In the rows, 100 means zero.
Known rows, with every step that occurs
bafup, norov, lolap: 85 134 99 108 97 100 102 81 106 139 86 112 117 118 112 110 104 116 110
 152 72 110
faren, lolap, norov: 115 82 119 91 115 68 95 83 102 97 112 108 105 105 111 87 106 102 103 122
 82 71
gigomo, pevo, norov, lolap, faren: 121 126 111 86 96 98 105 88 73 103 78 92 128 101 93 82 106 107 87 63 83
 91
bafup, norov, lolap, gigomo, pevo: 87 109 102 94 97 95 102 92 84 147 48 97 125 102 86 104 116 111 80 106 94
 110
lolap, faren, pevo: 131 95 120 71 111 84 104 104 94 140 85 107 106 116 94 95 88 103 101 93
 90 100
pevo, faren, lolap: 148 133 120 79 120 59 108 115 100 83 120 89 91 134 114 108 93 101 97 136
 85 87
pevo, gigomo, lolap, norov: 126 66 128 72 113 55 107 84 94 69 95 97 92 116 118 91 111 95 72 111 101
 73
bafup, norov, pevo: 65 106 96 115 102 93 100 100 125 141 109 107 115 105 133 107 79 114 110
 149 75 113
norov, lolap, gigomo, pevo, faren: 117 103 112 71 107 84 106 120 68 99 62 78 110 116 92 107 111 96 76 77
 109 111
gigomo, pevo, faren, vuto: 120 108 119 121 112 92 92 130 86 124 102 96 97 121 103 114 78 93 71 107
 101 103
bafup, norov, lolap, faren, pevo: 97 128 106 86 108 86 106 83 89 164 61 107 119 93 76 93 103 120 112 113
 75 121
sagup, pevo, faren: 136 89 121 77 122 90 108 132 121 102 135 82 99 139 135 94 90 106 106 137
 85 111
sagup, lolap, norov, pevo: 73 59 98 115 132 91 93 94 97 111 119 90 103 88 149 61 104 101 115 112 90
 113
gigomo, lolap, faren, pevo: 125 106 129 70 124 74 110 112 90 128 89 110 96 117 76 92 105 98 61 86 91
 84
faren, pevo, gigomo, lolap: 146 111 137 78 118 54 108 127 80 90 75 100 74 136 95 109 97 97 60 122 97
 94
norov, pevo, faren, lolap: 100 127 111 90 125 59 103 132 106 73 119 83 94 116 124 102 83 103 104
 127 79 103
gigomo, lolap, faren: 115 108 120 64 117 85 115 94 109 103 106 107 105 128 102 92 110 98 67 92
 89 72
pevo, norov, lolap, faren, vuto: 103 137 108 109 108 110 95 59 102 87 85 95 116 79 100 78 87 103 109 71
 68 102
pevo, gigomo, lolap, faren: 138 109 125 42 113 60 120 91 101 67 84 89 93 134 112 91 106 101 77 95 96
 79
lolap, norov: 109 53 113 93 103 89 96 79 106 116 115 113 113 109 128 96 98 97 104 115
 93 82
sagup, pevo: 113 85 120 88 116 107 101 123 127 114 122 101 106 143 135 90 94 109 107
 141 76 102
bafup, norov, pevo, faren: 88 110 97 103 108 74 107 108 119 129 121 87 110 101 133 111 76 109 110
 145 85 121

Rows
94 98 105 92 113 81 104 129 108 92 121 87 102 120 140 110 74 99 105 120
 90 113 : norov, pevo, faren
110 113 104 83 103 78 110 101 78 137 59 78 119 98 86 107 112 107 80 102
 103 118 : bafup, norov, lolap, gigomo, pevo, faren
137 84 124 88 117 50 99 116 73 106 109 88 104 103 94 90 108 98 77 103
 101 77 : gigomo, pevo, faren, lolap, norov
151 98 127 78 104 64 101 118 84 102 72 97 83 137 114 111 81 102 101 129
 96 109 : faren, pevo, gigomo
141 100 117 89 103 81 104 135 80 121 107 94 104 140 113 117 91 97 74 114
 105 94 : gigomo, pevo, faren
101 134 111 117 104 110 91 83 79 107 71 94 122 80 82 80 93 103 85 57 78
 99 : gigomo, pevo, norov, lolap, faren, vuto
93 95 110 83 103 73 102 117 107 67 88 89 95 130 149 105 75 105 115 127
 89 112 : norov, pevo, gigomo
132 129 118 113 103 92 95 100 75 108 84 103 105 100 94 99 91 103 95 104
 73 108 : faren, pevo, norov, lolap
56 59 113 103 122 80 97 104 106 94 117 109 107 92 118 87 105 94 70 98 87
 81 : gigomo, lolap, norov, pevo
125 111 110 84 99 97 105 67 96 74 78 85 115 93 110 91 101 99 97 80 85 99 : pevo, norov, lolap, gigomo
61 47 104 104 109 90 92 96 110 107 114 106 116 91 136 89 88 100 111 106
 87 96 : lolap, norov, pevo
94 97 111 83 101 101 99 112 73 111 49 97 116 120 92 103 115 100 76 82
 101 103 : norov, lolap, gigomo, pevo
151 85 118 89 94 90 101 93 88 107 86 86 116 100 105 95 94 94 67 71 102
 83 : lolap, gigomo, pevo, norov
85 52 106 92 114 72 99 105 103 95 125 87 110 87 136 94 84 96 110 101 96
 105 : lolap, norov, pevo, faren
68 77 110 102 121 68 91 100 107 87 111 101 109 88 120 81 96 104 109 113
 76 87 : faren, lolap, norov, pevo
90 79 116 80 117 43 97 97 99 52 89 84 96 94 130 79 93 106 119 116 83 94 : faren, lolap, norov, pevo, gigomo
141 105 113 81 135 86 104 102 81 145 90 92 94 113 109 67 104 106 105 100
 94 117 : sagup, lolap, faren, pevo
90 104 117 54 119 60 115 109 106 56 82 83 96 117 120 85 96 103 84 87 92
 95 : norov, pevo, gigomo, lolap, faren
72 127 106 99 114 113 94 79 103 106 71 106 112 103 98 90 94 105 112 87
 74 108 : norov, lolap, faren, vuto
94 115 121 94 126 96 103 88 115 106 98 110 98 108 92 90 97 94 65 85 84
 80 : gigomo, lolap, faren, vuto
62 124 109 96 124 66 106 83 122 99 75 86 97 78 105 83 85 111 85 105 81
 109 : bafup, norov, pevo, gigomo, lolap, faren, vuto
148 130 123 85 115 59 104 139 78 102 105 88 96 136 97 108 99 101 72 121
 95 84 : gigomo, pevo, faren, lolap
121 75 115 79 100 93 101 112 88 124 73 98 112 125 104 105 100 96 70 87
 109 90 : lolap, gigomo, pevo
81 119 112 93 111 59 111 105 114 93 90 91 93 111 124 102 94 111 78 145
 84 104 : bafup, norov, pevo, gigomo, lolap
84 49 110 82 105 65 98 94 102 70 91 88 103 97 146 87 84 101 120 109 95
 104 : lolap, norov, pevo, gigomo
119 96 116 80 114 106 104 88 113 75 89 74 116 94 115 69 107 108 106 87
 73 112 : sagup, pevo, norov, lolap, gigomo
133 73 127 74 137 58 103 112 112 87 134 76 101 102 116 70 107 107 109
 126 79 92 : sagup, pevo, faren, lolap, norov
